Each row comes from the steps of one path. Every step used is in the known rows, and no mark comes twice. Write the path behind each row, first mark first.
Known rows:
ripuv pofod gefu nira teku: [ 22  59  20 -18   8   4  35  15  25   7 -48  13  14  46  12   3 -29   7
  71 -12  12   2  36  57]
nira gefu babo: [ 45  39 -36  -6 -16  17  21  11 -12  15  -8  24 -50  43   6  20  -7  -2
  21  -9  10  11   5  22]
teku babo gefu nira ripuv tefiz: [ 19   9  11 -16 -45  26   8  31   4  -4 -69 -15  18  38 -37   9 -28  33
  52 -40  30  -7  24  23]
venuko teku babo gefu nira ripuv: [ 37  39   7 -40 -71  55   2  17   6  -3 -85  -9   9  56 -23  46  -2   3
  80 -32  17  -4   7   2]
gefu babo teku venuko ripuv pofod: [  8  -1   7 -30 -27  16 -34  25  27   6 -87 -17 -51  24  15  39 -53  50
   5   2   6 -19  -1   0]
ripuv tefiz: [ -7 -16  22  11   5 -13 -15   1  12  -4 -12  -2  10   4 -24 -30  -6  23
 -32 -13   0 -16  13  19]
tefiz ripuv pofod gefu: [-19  25  21  -8  -1   1   7 -10  17 -23 -51 -41 -14  -9 -41  29 -14  18
  33   2  15  19  43  45]
babo gefu: [ 27  10  -3  -7 -16  12  -1  22 -15 -10 -14  -7 -25  -7  15   7 -15 -16
  27 -17 -11  -7 -13  -5]
venuko ripuv nira teku: [ 12  40  29 -19   9 -19  23  20  -3   9 -20  16  -2  14  37  21 -36 -10
 -25  -8   2  16   1  20]
pofod gefu nira ripuv: [ 25  47  19 -10 -12  11  46   5  -7   3 -32  -3  38  41 -30  35 -23 -11
  54 -35  49  31  24  34]
tefiz ripuv: [-13  10 -14   3   0  15   2   0   0 -20  -2 -29 -27 -19  -6  27  -1   1
  -4   3   4  12  20   3]
tefiz ripuv nira gefu babo teku: [ 35  74 -38  -1  -3  27  24  23  -5  15  -7  23 -71 -10  31  74 -54  29
  24 -23   7  40  27  17]
babo teku: [ 18   6 -13   3   3  22 -24  11  22   0   1  -2 -12 -15  22  17 -20  18
  19  -8  -8   7   1 -16]
nira gefu babo teku: [ 62  41 -50  -4 -13  41   0  19  10  14  -8  23 -63  29  28  37 -27  19
  39 -17   2  19   6   4]
pofod gefu babo teku venuko: [ 40  21   2   9   7  44 -25  20   5   9 -63  10 -55  20  -3  65 -55  19
  52 -27   7   1   3  -4]
nira ripuv: [ 26  14  -8 -18 -16  16  23  -7  -1   5 -20 -20  18   9 -27 -10  12   1
   8 -12  19  17   3  14]
venuko teku babo gefu nira: [ 12  25  16 -20 -56  39 -19  23  10  -8 -65  12  -8  47   3  55 -11   2
  71 -21   0 -21   5 -11]
babo teku venuko ripuv: [ 15 -15  20 -26 -11  28 -31  35  11 -15 -35 -24 -28   3  21  62 -39  23
  -2   2  11   0  -8 -31]
gefu babo teku venuko: [ 34   7 -23   0  -3  45 -29  23   5  16 -45  13 -59   8  23  38 -42  29
  25 -13  -7 -16 -10 -20]
nira ripuv pofod gefu babo teku: [ 43  46  -8 -14 -20  27   0 -10  34  18 -92 -18 -11  25 -33   5 -39  34
  63 -31  17  24  23  47]
ripuv nira teku: [ 23  43   9  -8  24  -6  31  12  -6  25  -4  33  -1  -2  34  -5 -24  -1
   5 -10 -15   9   5  22]
nira teku: [ 34  26 -16 -11  13  23   9   8   9   3  -8   4 -14  15  27 -14   3 -12
  16   0 -14  -2   2  12]
pofod gefu babo teku: [ 32  32 -11  23   7  26 -22   1  16   8 -43  12 -38  17   6  42 -50   4
  42 -34  -1  16   9   7]
nira ripuv pofod: [ 11  13   1 -37 -29   1  23 -13  18   9 -49 -31  27   7 -38 -36  10  29
  20   2  17   7  14  38]
ripuv pofod gefu babo: [  0  26  12   4  -7 -11   0 -14  14  13 -71   4 -17  30 -30   0 -30  13
  36 -13   7  -3  19  50]

Write each row's path:
[ 14  29  -2 -44 -62  24  22  25  15   5 -86 -22  18  32 -23  12 -21  41
  93 -15  28  -3  25  30] -> teku babo gefu nira ripuv pofod
[ 18  27  41   1  -8  -1  31   5   5   1 -43  -3  47  46 -54   3 -26  11
  23 -50  49  14  38  51] -> pofod gefu nira ripuv tefiz
[ 19   5  12 -24 -50  43 -40  11  13 -15 -73 -10 -24  28 -16  38   7   2
  56 -10 -17 -15  -6 -13] -> venuko teku babo gefu
[ 21  24  45 -45 -15  -9  36  46 -28   6 -16  16 -23  22   5  78 -38  16
  -8   3  35  22   5   9] -> teku venuko ripuv nira gefu
[  9  -5  -6  -9 -27  28 -22  23  -2 -13 -45 -14 -26   5  -5  31 -14  11
  58  -5  -5  -5  -1 -11] -> teku babo gefu
[ 28  43   1 -43 -50   9  44  22  -2   7 -54 -18  20  22  -5 -13 -23  16
  63 -28  24  -6  14  34] -> babo gefu nira ripuv pofod
[ 12  26 -17 -10  -3  34  11  23  20   7 -32  20  -1  48  25  28 -15  16
  59   0   6  -6  25  10] -> gefu nira teku babo
[ 52  37  15 -43 -22  34  21  70 -22 -14 -48  -3 -41  46  56  57 -50 -20
  37 -19  14 -18 -10  -4] -> babo gefu nira teku venuko ripuv
[ -7  14  35  -9  -1 -15   5  -7  21  -4 -47 -11  12  11 -33   2 -13  17
  38  -2  11   5  24  41] -> ripuv pofod gefu
[ 72  31 -39 -20 -13  59  -2  39   0  15 -30  22 -78  31  21  57 -34  33
  49  -9   8   4   0  -6] -> nira gefu babo teku venuko
[ 36  24  13 -14 -35  11  29  28 -12  -2 -37  -8  19  27 -16 -17 -29   7
  24 -53  27  -8  14  27] -> babo gefu nira ripuv tefiz
[-11  20  33  -8 -17 -25  -6  -6  15  -3 -86 -14 -19  46 -29  24 -41   3
   7  -9  20   4  16  46] -> venuko ripuv pofod gefu babo
[ 35  58  10   1  20  17  35  20   4   2 -19  23   5  47  22  28 -28 -23
  60 -24  16  11  23  33] -> pofod gefu nira teku
[ 17  51 -11 -14  -6  38  13  34  -6 -10 -52  -8 -51 -20  26  55 -39  11
  56 -11 -15  16  22  16] -> tefiz ripuv nira teku babo gefu
[ -6  -7  16 -14 -34  31 -39 -10  31  -6 -60  -3  -2  33 -28  32  23  18
  27   7  -7  -9   7  -7] -> venuko teku babo
[ 22  -1  -2 -12 -16  29 -36  31   8   2 -58  -7 -60  23  25  63 -55  20
  -6 -10   8  -7 -14 -24] -> gefu babo teku venuko ripuv
[ 24  18 -36  16  -3  25 -26   5  17  16 -23  13 -41   6  30  18 -34  18
  16 -20 -13  -2  -4  -9] -> gefu babo teku
[ -6  19  27 -21  -1  -3   3  21  14   7 -49  11  -4  25  20  45 -34  13
   5   7   6  18  11  16] -> venuko ripuv nira teku babo
[  8  67   6 -17   6  20  39  13  23 -14 -52 -17 -12  26   5  33 -30   6
  67 -10  18  13  55  60] -> tefiz ripuv pofod gefu nira teku
[ 28  27 -13 -26 -50  40  21  29  -6  -1 -54 -12   8  33 -11  37 -22  13
  83 -26  30   7  11   5] -> teku babo gefu nira ripuv
[-28   9  -4 -15 -12   2   5  -6  16 -17 -31 -39 -17 -22 -17   3   0  31
   4  16   4   1  31  28] -> tefiz ripuv pofod
[ 20  -5  16  -9 -13   2   8  -5   9   2 -31 -22  27  15 -51 -43   4  22
 -20 -24  19   3  16  31] -> nira ripuv tefiz
[ 61  44  -6 -31  -9  49  27  62 -21   2 -35  16 -39  31  53  32 -37 -11
  66 -22  -3 -28  -6  -2] -> babo gefu nira teku venuko
[  4  32   4 -36 -33  -2  45   2  14  18 -39 -10  43  26 -19 -19  -8  30
  36 -10  35   2  25  40] -> gefu nira ripuv pofod
[ 17  45   8 -20  21  29  31  28 -16   5 -31   2 -43 -19  25  44 -32  13
   7  -2  -3   7  17  15] -> tefiz ripuv nira teku venuko
[  5  25  20  -7 -16  -2 -29   3  36  -3 -85 -18 -30  32  -4  43 -62  25
  26 -18  13  13  16  29] -> venuko ripuv pofod gefu babo teku
[ -1  34  26  10   5  -3  26  11  -6  -1 -13  18  19  33  -2  44 -30 -13
  45 -24  30  14  23  20] -> pofod gefu nira
[ 58  51 -12 -17  -4  30  19  42 -14  38 -25  49 -61  14  32  69 -60  43
  38 -20   8  12   4   3] -> ripuv nira gefu babo teku venuko
[ 37  56  -4 -15 -15  -2  16  33  -1  21 -19  35 -45  27  41  73 -66  19
   0 -22  17  35   4  10] -> venuko ripuv nira gefu babo teku
[-18  13  69 -34 -20 -14  16  32   4 -11 -77 -13   9  51 -18  65 -48  22
  33  -3  49  -6  26  29] -> teku venuko ripuv pofod gefu nira
